Each row was made from one path, in order. Every step used is in the known rows, and no mark comes twice. Write each row's path.
Known rows
X/Q/Z/G/Y/N: [ 0.76 -1.45 -1.15  0.60  0.84 -0.44 -0.54  0.48 -0.66  0.47  0.81 -1.07
  1.29  0.28  3.49 -0.27  3.32  1.32  0.91 -0.10  1.92 -0.39 -1.09 -0.61
  0.50  0.13 -0.91 -0.53  0.08  0.97  3.43  0.25  0.64]
G/Y/N: [ 0.66  0.76 -0.51 -0.46  0.16 -0.70 -0.40  0.82  2.44 -0.04  0.88  0.68
  0.56 -0.04 -2.39 -0.19  2.03  0.18  0.79  0.41  1.12  0.12 -3.39  0.27
  2.08  0.55  0.05 -0.45  1.13  0.40  1.90 -0.45 -0.57]
N/Y/F/W/G: [ 0.32  1.20  0.19  0.85  0.65 -0.22  0.97 -0.20  0.78  0.84  0.93  0.85
 -0.68  0.02  0.55 -1.22  2.18  1.66  1.09 -0.06 -1.30 -0.66  0.62 -0.32
  0.75 -0.22  0.92 -2.31  2.29  0.21  3.89  0.04 -0.60]
L/Z/N/Y/F/W/G: [ 0.36  1.68 -0.09  1.41  2.23 -0.23  2.01  1.25 -0.76  1.46  0.59  1.09
  1.15  0.19  2.78 -0.96  3.06  3.55  2.76 -0.17  0.50 -0.83  2.58  0.10
  0.51  0.14 -0.28 -1.52  2.08  0.94  6.17  0.05 -0.13]
W/G/Y: [-0.20  0.20  0.73  0.32 -0.07 -1.53 -0.82 -0.59 -0.28  0.93  0.18 -0.18
  0.22 -0.32 -2.18 -0.73  1.69  0.56  0.85  0.51  0.08 -0.15  0.27 -0.51
  1.16 -0.02 -0.82 -2.20  0.47  0.64  1.54 -0.64 -0.30]
F/W/G/Y/N: [ 0.93  1.08 -0.01  0.58  0.01 -0.83  0.50  0.29  1.13 -0.40  0.54  0.51
  0.09 -0.04 -0.75 -0.73  2.64  1.73  2.58  0.07 -1.80 -0.68  0.57 -0.37
  0.98 -0.07  0.01 -2.31  2.15  0.64  5.02  0.22  0.55]
G/Y/F/W: [ 1.57 -0.33 -0.61  0.41  1.64  0.40 -0.28  0.55  2.48  0.30  1.32  0.93
 -0.27 -0.21 -0.99 -0.47  2.91  1.42  2.68  0.19  0.02 -0.28 -2.45 -0.69
  1.13  0.54  1.27 -1.02  2.57 -0.37  1.68 -0.68 -0.57]
N/Y: [-0.43  0.59  0.13 -0.34  0.20 -0.59  0.60 -0.33  0.54  0.83  0.17  0.31
 -0.51  0.10  0.64 -0.62  0.96  0.51 -0.82  0.07 -0.46  0.19  0.01  0.06
  0.75 -0.45 -0.60 -0.94  0.11  0.11  0.76 -0.07 -0.63]
Q/Z: [-0.04 -1.08 -0.93 -0.08  1.14  0.89  1.58  0.04 -1.01  0.50  0.64 -0.96
  0.97  0.31  1.92 -0.20  1.86  0.55 -0.75 -0.48  0.49 -0.16 -0.25  0.03
  0.35  0.32 -0.19  0.43 -0.02  0.70 -0.86  0.08  0.43]
F/W/G: [ 0.68  0.48  0.38  0.88 -0.01 -0.33  0.77 -0.26 -0.52 -0.43  0.06  0.09
 -0.19 -0.04  0.75 -0.58  1.51  1.75  2.05 -0.22 -2.44 -0.80  2.91 -0.55
 -0.42 -0.32  0.14 -2.08  1.55  0.36  3.62  0.53  0.93]
X/Q/Z/N/Y: [ 0.57 -1.80 -1.22  0.54  1.16 -0.34  0.77  0.23 -0.32  1.40 -0.81 -1.07
  0.60  0.57  4.80 -0.33  3.92  2.21 -1.05 -0.65  1.30 -0.01  0.68 -0.55
 -0.24  0.00 -0.96  0.06 -1.03  0.82  2.97  0.34  0.70]
Q/Z/N/Y/G/W: [ 0.94  0.25 -1.29 -0.14  2.58 -0.13  2.08  0.88 -0.12  1.77  1.04 -0.43
  0.99  0.41  1.27 -1.31  3.40  2.14 -0.20 -0.78 -0.35 -0.59  0.72  0.23
  1.55  0.35 -0.34 -0.19  1.38  1.26  2.16  0.05  0.44]
L/Z: [-0.56  0.10 -0.08  0.73  1.40  0.23  1.34  0.73 -1.60  0.10  0.59 -0.14
  1.16  0.10  2.69  0.41 -0.20  1.43  1.46  0.22 -0.05 -0.02  1.34  0.52
  0.17 -0.09 -0.56 -0.10  0.78  0.33  1.19 -0.03 -0.23]
X/Q: [ 0.31 -1.79 -0.28  0.84 -0.18 -0.66 -0.71 -0.28 -0.19 -0.39 -0.66 -0.87
 -0.32  0.18  3.18  0.38  0.75  0.90 -0.25  0.02  0.04  0.19  0.52 -0.52
 -0.77 -0.47 -0.50 -0.18 -0.73 -0.07  2.00  0.32  0.47]
N/Y/G/Z: [-0.27  0.74 -0.18 -0.13  0.99 -1.23  0.59  0.38 -0.32  0.75  0.86  0.37
 -0.18 -0.03  1.16 -1.17  0.69  2.39  0.49  0.25 -2.14  0.00 -0.42  0.80
  1.44 -0.13 -1.16 -1.54  1.57  0.60  2.08 -0.07 -0.60]
Y/F/W/G/Z/L: [ 0.43  0.08 -0.49  1.47  1.87  1.38  1.25  0.67 -0.32  1.30  1.28  0.41
  0.64  0.03 -0.68 -0.99  2.59  1.98  2.78 -0.16  0.28 -0.49  0.35 -0.30
 -0.30  0.39  1.53 -1.57  2.99  0.29  3.16 -0.30 -0.09]
F/W/G/Z: [ 0.22  0.25 -0.20  0.93  0.66 -0.19  1.54  0.49 -1.04  0.35  0.43 -0.06
  0.25 -0.10  1.69 -1.03  1.82  2.71  2.36  0.01 -2.80 -0.34  2.64 -0.06
 -0.58 -0.45 -0.24 -1.84  1.68  0.52  3.37  0.06  1.03]
Q/Z/G: [ 0.06 -0.11 -0.52  0.07  1.34  0.78  0.55  0.28 -2.34  1.18  1.21 -0.69
  1.43  0.16  2.34 -0.56  1.57  0.53  0.80 -0.33  1.20 -0.75  0.39 -0.35
  0.21  0.33 -0.61 -0.21  0.33  0.93  0.42  0.19  0.62]
L/Z/G/W/F: [-0.05  0.84  0.08  1.74  2.28  0.77  1.35  1.03 -2.16  1.09  2.13 -0.12
  1.96  0.22  2.74 -0.92  0.37  1.26  3.11  0.53 -1.04 -0.32  3.04  0.02
  0.12 -0.86  0.27 -1.13  2.03  0.77  2.81 -0.30  0.30]
F/W/G/Y: [ 0.90  0.14  0.20  0.54  0.47 -0.72  0.43 -0.18  0.39 -0.05  0.28  0.16
 -0.23 -0.22 -0.21 -0.68  2.59  1.91  2.49  0.05 -2.06 -0.53  1.42 -0.76
  0.42 -0.21 -0.26 -2.45  1.84  0.39  3.46  0.06  0.56]
X/Q/Z/G: [ 0.50 -1.96 -0.79  0.82  0.90 -0.08 -0.22  0.02 -2.01  0.59  0.21 -1.39
  0.89  0.27  5.11 -0.10  2.17  1.37  0.45 -0.26  1.17 -0.39  0.76 -0.84
 -0.64 -0.20 -1.00 -0.33 -0.48  0.64  2.38  0.39  0.90]

Write each row's path
[-0.78 -0.99 -1.13 -0.15  2.02  1.50  1.36  1.17 -1.13  2.21  0.23 -0.39
  1.44  0.14 -0.53 -0.31  1.95  0.99  0.91  0.04  1.62  0.94 -0.28  0.55
 -0.54  0.22 -0.43  0.35  0.37  0.21 -0.98 -0.82 -0.33] | G/Z/L
[ 0.18  1.43 -0.15  0.60  1.99 -0.86  1.22  1.60 -0.87  1.03  0.22  0.80
  1.22  0.25  2.63 -0.32  1.32  3.02  1.76 -0.15  0.55 -0.56  1.70  0.72
  1.15  0.38 -1.20 -0.91  1.45  0.97  4.73  0.18 -0.34] | L/Z/N/Y/G
[ 0.77  1.04 -0.09  0.39  1.42 -0.03 -0.08  0.60 -1.10  1.22  1.59 -0.23
  0.54 -0.16  0.29 -1.08 -0.04  0.16  1.80  0.40 -1.31 -0.47  1.75 -0.49
  0.29 -0.65  0.19 -0.62  1.62  0.25  1.37 -0.38  0.50] | Z/G/W
[ 0.65  0.63 -0.38  0.93  1.00 -0.20  1.64  0.88 -0.76  0.94 -0.15  0.34
  0.57  0.00  1.60 -1.18  2.70  3.23  2.53 -0.16 -1.89 -0.43  3.02 -0.02
 -0.63 -0.12 -0.26 -1.61  1.32  0.65  4.51  0.01  1.23] | F/W/G/Z/N
[ 0.76  0.54 -0.94  0.74  1.96  0.41  2.22  0.51 -0.28  2.00  0.61  0.23
  0.92  0.44  1.96 -1.34  4.76  2.55  0.56 -0.93  1.07 -0.92  1.07 -0.27
  0.65  0.60  0.14 -1.11  1.33  1.20  3.89  0.12  0.48] | Q/Z/N/Y/F/W/G
[ 0.17  1.40 -0.22  1.48  2.75 -0.14  1.96  1.39 -0.37  1.36  1.20  0.68
  1.46  0.47  2.20 -1.10  2.14  2.83  1.73  0.01 -0.75 -0.29  2.60  0.60
  1.15 -0.23  0.00 -1.17  2.12  1.12  4.75 -0.15 -0.06] | L/Z/N/Y/G/W/F
[ 0.04  0.50 -0.97 -0.07  1.48 -0.16  1.55  1.40 -0.07  2.65 -0.24  0.69
  0.92  0.09  1.50 -1.27  2.73  2.83  0.43  0.04  0.38  0.59  0.16  0.77
  0.02  0.08 -1.08  0.11 -0.22  0.56  1.76 -0.87  0.05] | G/Z/N/Y
[ 0.08  0.86 -0.19  1.01  1.17 -0.01  1.55  0.25  0.31  1.40  1.29  0.71
 -0.23  0.04  1.31 -1.48  2.48  2.53  1.39  0.19 -1.54 -0.36  0.49 -0.04
  0.59 -0.32  0.50 -2.14  2.39  0.28  3.42 -0.32 -0.51] | N/Y/F/W/G/Z
[ 0.80  1.70 -0.16 -0.16  0.92 -1.30 -0.17  0.88  0.86  1.11 -0.52  1.32
  0.04  0.15 -0.03 -0.89  2.34  1.98  0.35 -0.49  0.46 -0.60  0.62  0.36
  1.10  0.62 -0.80 -1.02  0.81  0.85  4.48  0.29 -0.12] | Z/N/Y/G
[ 0.63  0.81 -0.34  0.59  1.03  0.27  0.98  0.17  1.59  0.40  1.08  0.95
 -0.82  0.15  0.97 -0.90  2.21  1.48  0.95 -0.18 -1.03 -0.44 -0.31 -0.30
  0.62 -0.18  1.05 -1.47  2.11 -0.13  2.91  0.02 -0.60] | N/Y/F/W
[ 0.20  1.50 -0.06  0.64  1.66 -0.35  0.08  1.48 -1.22  0.56  1.57  0.65
  1.93 -0.02  1.56 -0.21  0.61  1.64  3.56  0.66  1.33 -0.61 -0.12  0.31
  1.41  0.16 -1.00 -0.98  1.95  0.80  3.74 -0.24 -0.42] | L/Z/G/Y/N
[ 0.03  0.44  0.62  0.93  0.34 -0.99 -0.78 -0.46  0.15  1.14  0.87  0.22
  0.19 -0.36 -2.68 -0.99  1.58  0.78  1.49  0.54  0.86 -0.40 -0.85 -0.57
  1.33  0.32  0.30 -2.30  1.40  0.59  1.89 -0.74 -0.73] | W/G/Y/F
[ 0.57  0.31 -0.21  1.68  1.28  0.62  1.15  0.56 -0.24  0.54  1.44  0.51
  0.17 -0.08  0.73 -1.11  1.51  2.36  2.65  0.12 -0.97 -0.67  0.45 -0.19
 -0.24  0.16  1.42 -1.67  2.76  0.12  3.22 -0.22  0.11] | Y/F/W/G/Z
[ 0.07 -0.19 -0.26  0.78  1.18  0.51  1.70  0.58 -1.24  0.95  0.12 -0.22
  0.70  0.05  0.48 -0.86  2.68  2.32  2.50 -0.17 -1.58 -0.26  2.69 -0.19
 -0.79 -0.22 -0.29 -1.79  1.70  0.54  3.44 -0.03  0.73] | F/W/G/Z/L
[ 0.97  0.89 -0.40  1.73  1.49  0.55  1.20  1.01  0.05  1.28  0.83  0.96
  0.47 -0.06  0.55 -1.29  2.49  2.86  2.72 -0.16  0.00 -0.71  0.72 -0.07
 -0.25  0.42  1.33 -1.39  2.63  0.46  4.71 -0.31  0.37] | Y/F/W/G/Z/N
[ 0.77 -1.70 -1.24  1.46  1.92 -0.26  1.13  0.34 -0.04  1.00  0.48 -1.17
  0.84  0.80  4.13 -1.09  4.32  2.43 -0.58 -0.55 -0.20  0.00  1.40 -0.29
  0.31 -0.32  0.13 -0.92  0.60  1.36  4.22  0.34  0.97] | X/Q/Z/N/Y/G/W/F
[ 0.43  1.03 -0.35  0.82  1.01 -0.51  2.01  0.67 -0.58  1.31 -0.20  0.40
  0.31  0.03  1.87 -1.49  3.20  3.54  2.12 -0.15 -2.33 -0.33  3.04  0.01
 -0.21 -0.38 -0.71 -2.07  1.26  0.74  4.91  0.01  0.90] | F/W/G/Z/N/Y
[ 0.78  0.67  0.13  1.65  0.80  0.46  0.48 -0.02  0.24 -0.04  1.06  0.60
 -0.22 -0.03 -0.02 -0.77  1.27  1.40  2.37 -0.13 -0.99 -0.99  0.64 -0.46
 -0.03  0.22  1.72 -1.86  2.66  0.05  3.65  0.12  0.14] | Y/F/W/G
[ 0.77  1.64 -0.03 -0.14  0.43 -0.65 -1.74  0.95  0.38  0.68  1.03  1.00
  1.10 -0.20 -1.11 -0.54  1.31  0.15  2.70  0.60  1.61 -0.64 -1.66 -0.19
  1.47  0.45 -0.53 -1.16  1.35  0.53  3.06 -0.29 -0.21] | Z/G/Y/N
[ 1.29 -1.72 -1.59  1.13  1.92  0.23  1.16  0.59  0.42  1.08 -0.15 -0.58
  0.40  0.57  5.07 -0.51  4.84  2.75  0.42 -0.79  0.87 -0.42  0.69 -0.68
 -0.37  0.14  0.05 -0.52  0.49  0.62  4.50  0.41  0.77] | X/Q/Z/N/Y/F/W
[-0.49  1.27  0.03  1.21  0.89 -0.79  1.13  0.57 -1.24  2.67  0.09  0.54
  0.89 -0.09 -0.27 -1.68  2.39  2.68  0.91  0.34  0.41 -0.18  1.12  0.40
  0.40  0.05 -0.40 -1.68  0.61  1.01  3.38 -0.75 -0.10] | W/G/Z/N/Y/F
[ 0.84  0.79 -1.17  0.65  2.15  0.45  2.02  1.74  0.59  2.38  0.51  1.14
  0.59  0.12  1.99 -1.42  3.59  3.59  1.53 -0.12 -0.23  0.19  0.10  0.58
 -0.08  0.30  0.02 -0.26  1.35  0.39  3.25 -0.77  0.08] | G/Z/N/Y/F/W
[ 0.12  0.97 -0.19  1.08  2.57  0.15  1.25  1.28 -2.44  0.98  2.04 -0.31
  1.64 -0.06  2.88 -0.55 -0.28  1.74  3.03  0.54 -1.02 -0.48  2.65  0.04
  0.43 -0.68 -0.52 -0.64  1.96  0.56  2.33 -0.30  0.18] | L/Z/G/W
[ 0.36  0.95 -0.10 -0.20  1.27 -1.32  0.68  0.09  0.65  0.38  1.36 -0.08
 -0.58  0.01 -0.12 -1.18  0.65  1.31 -0.10  0.09 -3.43 -0.30  0.37  0.31
  1.93 -0.51 -0.21 -1.66  2.24  0.49  2.22  0.06 -0.45] | N/Y/G/W
[-1.23 -0.07 -0.07  0.59  0.87  0.14  0.94  0.23 -2.36  2.26 -0.05 -0.61
  1.37 -0.03 -1.71 -0.94  1.74  1.12  0.91  0.23  0.74  0.24  1.60  0.21
 -0.25 -0.08 -0.83 -1.46  0.44  0.88  0.83 -0.63 -0.04] | W/G/Z/L
[ 0.87  1.49 -0.17  0.75  1.58 -0.63  0.45  0.82  1.45  1.51  0.45  0.97
  0.30  0.43 -0.46 -1.58  2.80  1.66  0.28 -0.27 -0.75 -0.16  1.42  0.29
  1.24 -0.07  0.43 -1.34  1.43  1.01  4.62  0.00  0.12] | Z/N/Y/G/W/F
[ 0.12  0.70  0.09  0.66  2.03 -0.27  0.02  1.08 -1.80  1.07  1.51  0.45
  1.70 -0.16  2.22 -0.04  0.85  1.88  3.59  0.62  0.90 -0.51  0.88 -0.15
  0.84 -0.01 -1.38 -1.14  1.50  0.61  2.36 -0.44 -0.48] | L/Z/G/Y
[-0.69  1.15  0.06  0.71  0.49 -1.16  1.10  0.44 -1.57  2.55 -0.35  0.27
  0.94 -0.06  0.19 -1.59  2.22  2.56  0.49  0.28 -0.04  0.18  1.85  0.44
  0.31 -0.17 -1.32 -1.61 -0.09  1.13  3.27 -0.73  0.23] | W/G/Z/N/Y
[ 0.00  0.85  0.13  0.58  1.15 -0.75  0.66 -0.17  0.88  0.41  1.69  0.15
 -0.37  0.31  0.06 -1.42  1.09  0.93  0.14  0.17 -3.11 -0.08  0.88  0.22
  1.67 -0.83  0.57 -2.13  2.48  0.68  2.52  0.02 -0.38] | N/Y/G/W/F
[ 0.70  0.60  0.25 -0.01  0.78 -0.53 -1.78  0.39 -0.44  1.07  0.94  0.52
  0.50 -0.38 -0.60 -0.50  1.42  0.48  2.60  0.48  1.05 -0.48 -0.65 -0.81
  0.79  0.20 -0.92 -1.36  0.72  0.29  1.38 -0.53 -0.19] | Z/G/Y
